Known rows, with every way that one mark hangs from another:
N{J}: [-0.37 -0.30  0.37 -0.08 -0.03  0.15  0.04  0.10 -0.40 -0.01 -0.33  0.04
  0.31  0.23  0.41  0.18  0.72 -0.19 -0.23  0.11  0.01 -0.07  0.05  0.65]
J{G{A Z}}: [ 0.01 -0.53  0.39 -0.06 -0.10  0.03 -0.22 -0.02 -0.14  0.19 -0.01  0.32
  0.23  0.23 -0.01  0.03  0.35 -0.25 -0.41 -0.11  0.19  0.18 -0.10  0.54]
Y{D M}: [-0.19 -0.55  0.70  0.03 -0.07  0.15  0.25  0.13  0.13  0.06 -0.21 -0.17
 -0.12  0.11  0.51 -0.05  0.39 -0.04  0.16  0.07  0.21 -0.25  0.10  0.58]
C{Y{D} Z{M}}: [-0.28 -0.06  0.03 -0.19 -0.17 -0.01  0.05 -0.26 -0.58 -0.12 -0.25  0.03
  0.02  0.33  0.33  0.03  0.46 -0.13 -0.17 -0.10  0.22 -0.46  0.13  0.26]
R{C{Y{D M}}}: [-0.05 -0.27  0.35 -0.04 -0.06  0.08  0.01  0.22  0.04  0.10 -0.09 -0.33
  0.09  0.18  0.37  0.01  0.25  0.11  0.09 -0.11  0.29 -0.44 -0.07  0.62]
C{Y{D M} Z}: [-0.17 -0.17  0.23 -0.12 -0.13  0.02  0.20 -0.20 -0.40 -0.15 -0.06 -0.34
 -0.15  0.24  0.18 -0.12  0.46 -0.04 -0.01  0.04  0.29 -0.35  0.31  0.43]
J{G}: [-0.04 -0.60  0.48 -0.26 -0.24  0.15 -0.01  0.19 -0.11  0.14 -0.11  0.29
  0.23  0.07  0.17  0.07  0.39 -0.24 -0.33 -0.20  0.25  0.00 -0.13  0.62]
G{R Z{M}}: [-0.18 -0.21  0.38  0.02  0.11 -0.03  0.15 -0.13 -0.48  0.24 -0.40  0.71
 -0.12  0.74  0.32  0.21  0.25 -0.12 -0.23 -0.37  0.13  0.05  0.04  0.21]
J{D G}: [ 0.11 -0.63  0.62 -0.30 -0.35  0.08 -0.15  0.37 -0.02 -0.01  0.12  0.24
  0.11  0.21  0.04 -0.11  0.22 -0.15 -0.36 -0.19  0.18  0.07  0.07  0.53]
N{J{C D} Z{M}}: [-0.44 -0.49  0.25 -0.25  0.00  0.00  0.04  0.26 -0.42  0.10 -0.41  0.26
  0.24  0.31  0.19 -0.12  0.20 -0.08 -0.16  0.03 -0.17 -0.12  0.17  0.24]
X{N{J{C G}}}: [-0.25 -0.47  0.30 -0.23 -0.10  0.39  0.02  0.17 -0.13  0.01 -0.23  0.01
  0.00  0.31  0.19 -0.03  0.61 -0.17 -0.31  0.10 -0.03  0.29 -0.09  0.63]
X{N{J{D} Z{M}}}: [-0.34 -0.33  0.22 -0.38 -0.05  0.45 -0.03  0.12 -0.47  0.00 -0.44  0.07
 -0.10  0.52  0.28  0.21  0.66 -0.24 -0.25  0.09 -0.19  0.15 -0.02  0.46]
N{J{C} Z}: [-0.46 -0.51  0.20 -0.19  0.07  0.11  0.22  0.16 -0.43  0.14 -0.41 -0.03
  0.25  0.18  0.05 -0.01  0.25 -0.11 -0.13  0.18 -0.15 -0.04  0.20  0.47]
N{J{G} Z}: [-0.42 -0.63  0.21 -0.42 -0.03  0.18  0.08  0.07 -0.36  0.05 -0.37  0.09
  0.33  0.08  0.09  0.08  0.47 -0.35 -0.29  0.13 -0.10  0.10  0.10  0.53]
Y{M}: [-0.05 -0.39  0.68  0.00 -0.07  0.13  0.17  0.22 -0.23  0.21 -0.22  0.05
 -0.05  0.17  0.40  0.11  0.54 -0.04  0.05 -0.14  0.33 -0.23 -0.03  0.66]
Y{D}: [-0.23 -0.46  0.49 -0.03 -0.12  0.20  0.15  0.09 -0.05  0.01 -0.24 -0.11
  0.05  0.20  0.40  0.13  0.30 -0.13 -0.06  0.09  0.06 -0.23  0.07  0.56]
N{J Z}: [-0.46 -0.41  0.20 -0.28  0.05  0.21  0.15  0.06 -0.57  0.07 -0.47 -0.03
  0.26  0.22  0.18  0.23  0.51 -0.26 -0.18  0.18 -0.15 -0.04  0.15  0.55]
J{D G{R Z{M}}}: [ 0.05 -0.57  0.56 -0.25 -0.18 -0.07 -0.10  0.16 -0.08  0.05  0.02  0.66
 -0.05  0.54  0.06 -0.16  0.07 -0.15 -0.41 -0.36  0.14  0.25  0.13  0.23]
L{A}: [-0.10 -0.63  0.33  0.11 -0.13  0.19  0.02  0.10 -0.51  0.35 -0.26  0.12
  0.18  0.18  0.08  0.36  0.61  0.09 -0.19 -0.19  0.17 -0.05  0.13  0.65]
N{J Z{M}}: [-0.55 -0.37  0.16 -0.31  0.05  0.15  0.06  0.02 -0.61  0.13 -0.64  0.30
  0.32  0.25  0.41  0.26  0.58 -0.29 -0.19  0.03 -0.11 -0.17  0.00  0.38]
C{Y Z{M}}: [-0.19  0.04  0.03 -0.21 -0.17 -0.03  0.00 -0.20 -0.82 -0.02 -0.26  0.19
  0.07  0.38  0.25  0.14  0.57 -0.12 -0.24 -0.25  0.31 -0.45  0.04  0.31]
C{Y Z}: [-0.10  0.00  0.07 -0.19 -0.17  0.04  0.09 -0.17 -0.77 -0.08 -0.09 -0.14
  0.00  0.35  0.02  0.11  0.50 -0.09 -0.24 -0.10  0.27 -0.32  0.20  0.48]
C{Y}: [-0.20 -0.31  0.24 -0.20 -0.23  0.19  0.10  0.07 -0.56  0.00 -0.14 -0.07
 -0.03  0.33  0.16  0.23  0.59 -0.07 -0.22 -0.05  0.37 -0.41 -0.04  0.66]
N{J{G}}: [-0.33 -0.51  0.38 -0.22 -0.11  0.12 -0.02  0.11 -0.19 -0.03 -0.24  0.16
  0.39  0.09  0.32  0.03  0.67 -0.28 -0.34  0.05  0.06  0.07  0.00  0.64]
R{C{Y{D} Z}}: [ 0.00 -0.01  0.12 -0.05 -0.04  0.01 -0.05  0.04 -0.20  0.02 -0.07 -0.35
  0.20  0.24  0.22  0.02  0.14  0.06 -0.03 -0.14  0.15 -0.37  0.08  0.48]
G{A}: [-0.06 -0.22  0.47  0.11  0.01  0.15 -0.23  0.08 -0.40  0.20 -0.13  0.04
  0.16  0.33  0.23  0.21  0.55 -0.13 -0.25  0.18  0.16 -0.17 -0.14  0.70]

Rows:
[-0.35 -0.41  0.18 -0.27  0.02  0.45  0.15  0.13 -0.38  0.08 -0.39 -0.13
 -0.10  0.40  0.09  0.12  0.51 -0.15 -0.19  0.19 -0.18  0.21  0.02  0.56]	X{N{J{C} Z}}
[-0.07 -0.07  0.22 -0.14 -0.14  0.00  0.15 -0.14 -0.65 -0.04 -0.08 -0.19
 -0.11  0.28  0.10 -0.01  0.56 -0.03 -0.08 -0.11  0.38 -0.33  0.22  0.49]	C{Y{M} Z}
[ 0.00  0.09  0.09 -0.09 -0.04 -0.05 -0.14  0.05 -0.41  0.14 -0.19 -0.01
  0.27  0.30  0.32  0.11  0.26  0.04 -0.09 -0.35  0.23 -0.45 -0.09  0.41]	R{C{Y Z{M}}}
[-0.13 -0.72  0.38 -0.24 -0.19 -0.02  0.21  0.22 -0.02  0.13  0.06  0.27
 -0.07  0.24 -0.11 -0.39  0.02  0.01 -0.30 -0.10  0.36 -0.01  0.02  0.47]	J{C{Y} G{R}}
[ 0.13 -0.62  0.53 -0.22 -0.29 -0.01 -0.15  0.23 -0.05  0.02  0.13  0.33
  0.09  0.33 -0.10 -0.10  0.11 -0.15 -0.39 -0.31  0.14  0.22  0.16  0.40]	J{D G{Z}}
[-0.03 -0.02  0.32  0.25  0.31 -0.13 -0.27 -0.12 -0.27  0.36 -0.22  0.53
  0.05  0.76  0.31  0.08  0.15 -0.02 -0.22 -0.16  0.08  0.04 -0.12  0.28]	G{A R{C} Z{M}}
[-0.01 -0.73  0.39 -0.06 -0.16 -0.09  0.09  0.21  0.05  0.27 -0.01  0.38
  0.19  0.14 -0.16 -0.27 -0.10 -0.03 -0.29 -0.33  0.20  0.16  0.02  0.39]	J{C G{Z}}
[-0.02 -0.48  0.45 -0.08 -0.28 -0.03  0.06  0.44 -0.24  0.01  0.16 -0.06
 -0.10  0.40 -0.11 -0.28  0.00  0.22 -0.17 -0.06  0.24 -0.27  0.22  0.45]	J{C{Y} D}
[ 0.08  0.02  0.22 -0.04 -0.02 -0.03 -0.03  0.10 -0.28  0.13 -0.06 -0.26
  0.14  0.23  0.22  0.00  0.25  0.11  0.03 -0.25  0.28 -0.37  0.03  0.53]	R{C{Y{M} Z}}
[ 0.16 -0.54  0.64 -0.27 -0.18  0.03 -0.13  0.40  0.14  0.04  0.14  0.27
  0.03  0.37  0.06 -0.22  0.00 -0.05 -0.30 -0.20  0.15  0.15  0.09  0.46]	J{D G{R{C}}}
[ 0.14 -0.76  0.53 -0.10 -0.27 -0.15 -0.04  0.39  0.14  0.13  0.23  0.33
  0.08  0.28 -0.28 -0.45 -0.27  0.06 -0.32 -0.32  0.13  0.23  0.22  0.29]	J{C D G{Z}}
[-0.22 -0.27  0.37 -0.21 -0.10  0.45 -0.05  0.18 -0.32 -0.11 -0.23 -0.11
 -0.10  0.51  0.28  0.16  0.75 -0.17 -0.28  0.14 -0.10  0.22  0.02  0.64]	X{N{J{D}}}
[ 0.06  0.06  0.12 -0.07 -0.04  0.00 -0.08  0.08 -0.37  0.10 -0.07 -0.24
  0.22  0.27  0.16  0.09  0.22  0.06 -0.08 -0.24  0.21 -0.36  0.02  0.52]	R{C{Y Z}}
[ 0.01 -0.05  0.23 -0.03 -0.02 -0.02  0.00  0.05 -0.11  0.05 -0.05 -0.38
  0.11  0.20  0.27 -0.07  0.18  0.10  0.08 -0.15  0.22 -0.38  0.09  0.49]	R{C{Y{D M} Z}}
[-0.22 -0.36  0.24 -0.23 -0.08  0.34  0.02  0.09 -0.21 -0.02 -0.21 -0.02
  0.01  0.32  0.14 -0.07  0.58 -0.18 -0.32  0.08 -0.07  0.32 -0.01  0.56]	X{N{J{C{Z} G}}}
[-0.27 -0.45  0.29 -0.12 -0.06 -0.05  0.04  0.10 -0.17  0.01 -0.15  0.13
  0.40  0.06  0.13 -0.27  0.36 -0.15 -0.30  0.03  0.01  0.11  0.15  0.47]	N{J{C{Z} G}}
[-0.46 -0.72  0.10 -0.41 -0.07  0.09  0.16  0.12 -0.30  0.05 -0.26  0.01
  0.26  0.07 -0.09 -0.20  0.27 -0.19 -0.26  0.16 -0.02  0.01  0.15  0.47]	N{J{C{Y} G} Z}
[-0.41 -0.31  0.15 -0.35  0.01  0.48  0.04  0.03 -0.52  0.07 -0.55  0.10
 -0.04  0.45  0.34  0.30  0.74 -0.28 -0.24  0.08 -0.16  0.11 -0.12  0.50]	X{N{J Z{M}}}
[ 0.05 -0.06  0.36  0.27  0.31 -0.06 -0.18 -0.08 -0.23  0.30 -0.06  0.20
 -0.01  0.73  0.07  0.06  0.08  0.01 -0.21 -0.01  0.04  0.16  0.04  0.44]	G{A R{C} Z}
[-0.11 -0.16  0.29  0.20  0.08 -0.04 -0.31 -0.15 -0.49  0.30 -0.28  0.49
  0.19  0.54  0.27  0.25  0.46 -0.16 -0.30 -0.14  0.13 -0.08 -0.16  0.36]	G{A Z{M}}
[-0.18 -0.42  0.38 -0.32 -0.16  0.43 -0.09  0.18 -0.18 -0.11 -0.16 -0.02
 -0.04  0.41  0.22  0.05  0.72 -0.23 -0.36  0.11 -0.07  0.32 -0.02  0.63]	X{N{J{D G}}}
[ 0.19 -0.53  0.55 -0.19 -0.13 -0.06 -0.12  0.25  0.10  0.06  0.16  0.35
  0.00  0.49 -0.07 -0.21 -0.11 -0.06 -0.33 -0.33  0.10  0.30  0.19  0.34]	J{D G{R{C} Z}}
[-0.06  0.02  0.09 -0.07 -0.04 -0.04 -0.11  0.01 -0.23  0.07 -0.18 -0.12
  0.24  0.26  0.38  0.03  0.19  0.03 -0.04 -0.24  0.17 -0.47 -0.03  0.37]	R{C{Y{D} Z{M}}}
[-0.51 -0.58  0.16 -0.45 -0.03  0.12 -0.01  0.03 -0.40  0.12 -0.54  0.42
  0.40  0.11  0.32  0.10  0.54 -0.38 -0.30 -0.02 -0.07 -0.02 -0.06  0.37]	N{J{G} Z{M}}
[ 0.06 -0.82  0.57 -0.26 -0.38 -0.09  0.00  0.47  0.15  0.01  0.30  0.09
 -0.08  0.15 -0.18 -0.59 -0.03  0.13 -0.22 -0.15  0.38 -0.06  0.15  0.45]	J{C{Y{M}} D G}
[ 0.01 -0.45  0.42 -0.16 -0.03  0.06 -0.20  0.11 -0.01  0.16  0.04  0.20
  0.11  0.29  0.11 -0.11  0.29 -0.14 -0.34  0.03  0.26  0.04 -0.16  0.61]	J{G{A R{C{Y}}}}
[-0.22 -0.27  0.17 -0.03 -0.13 -0.10  0.16  0.02 -0.34  0.07 -0.15  0.06
  0.04  0.25  0.13 -0.24  0.08  0.08 -0.10 -0.11  0.20 -0.38  0.13  0.26]	J{C{Y{D} Z{M}}}
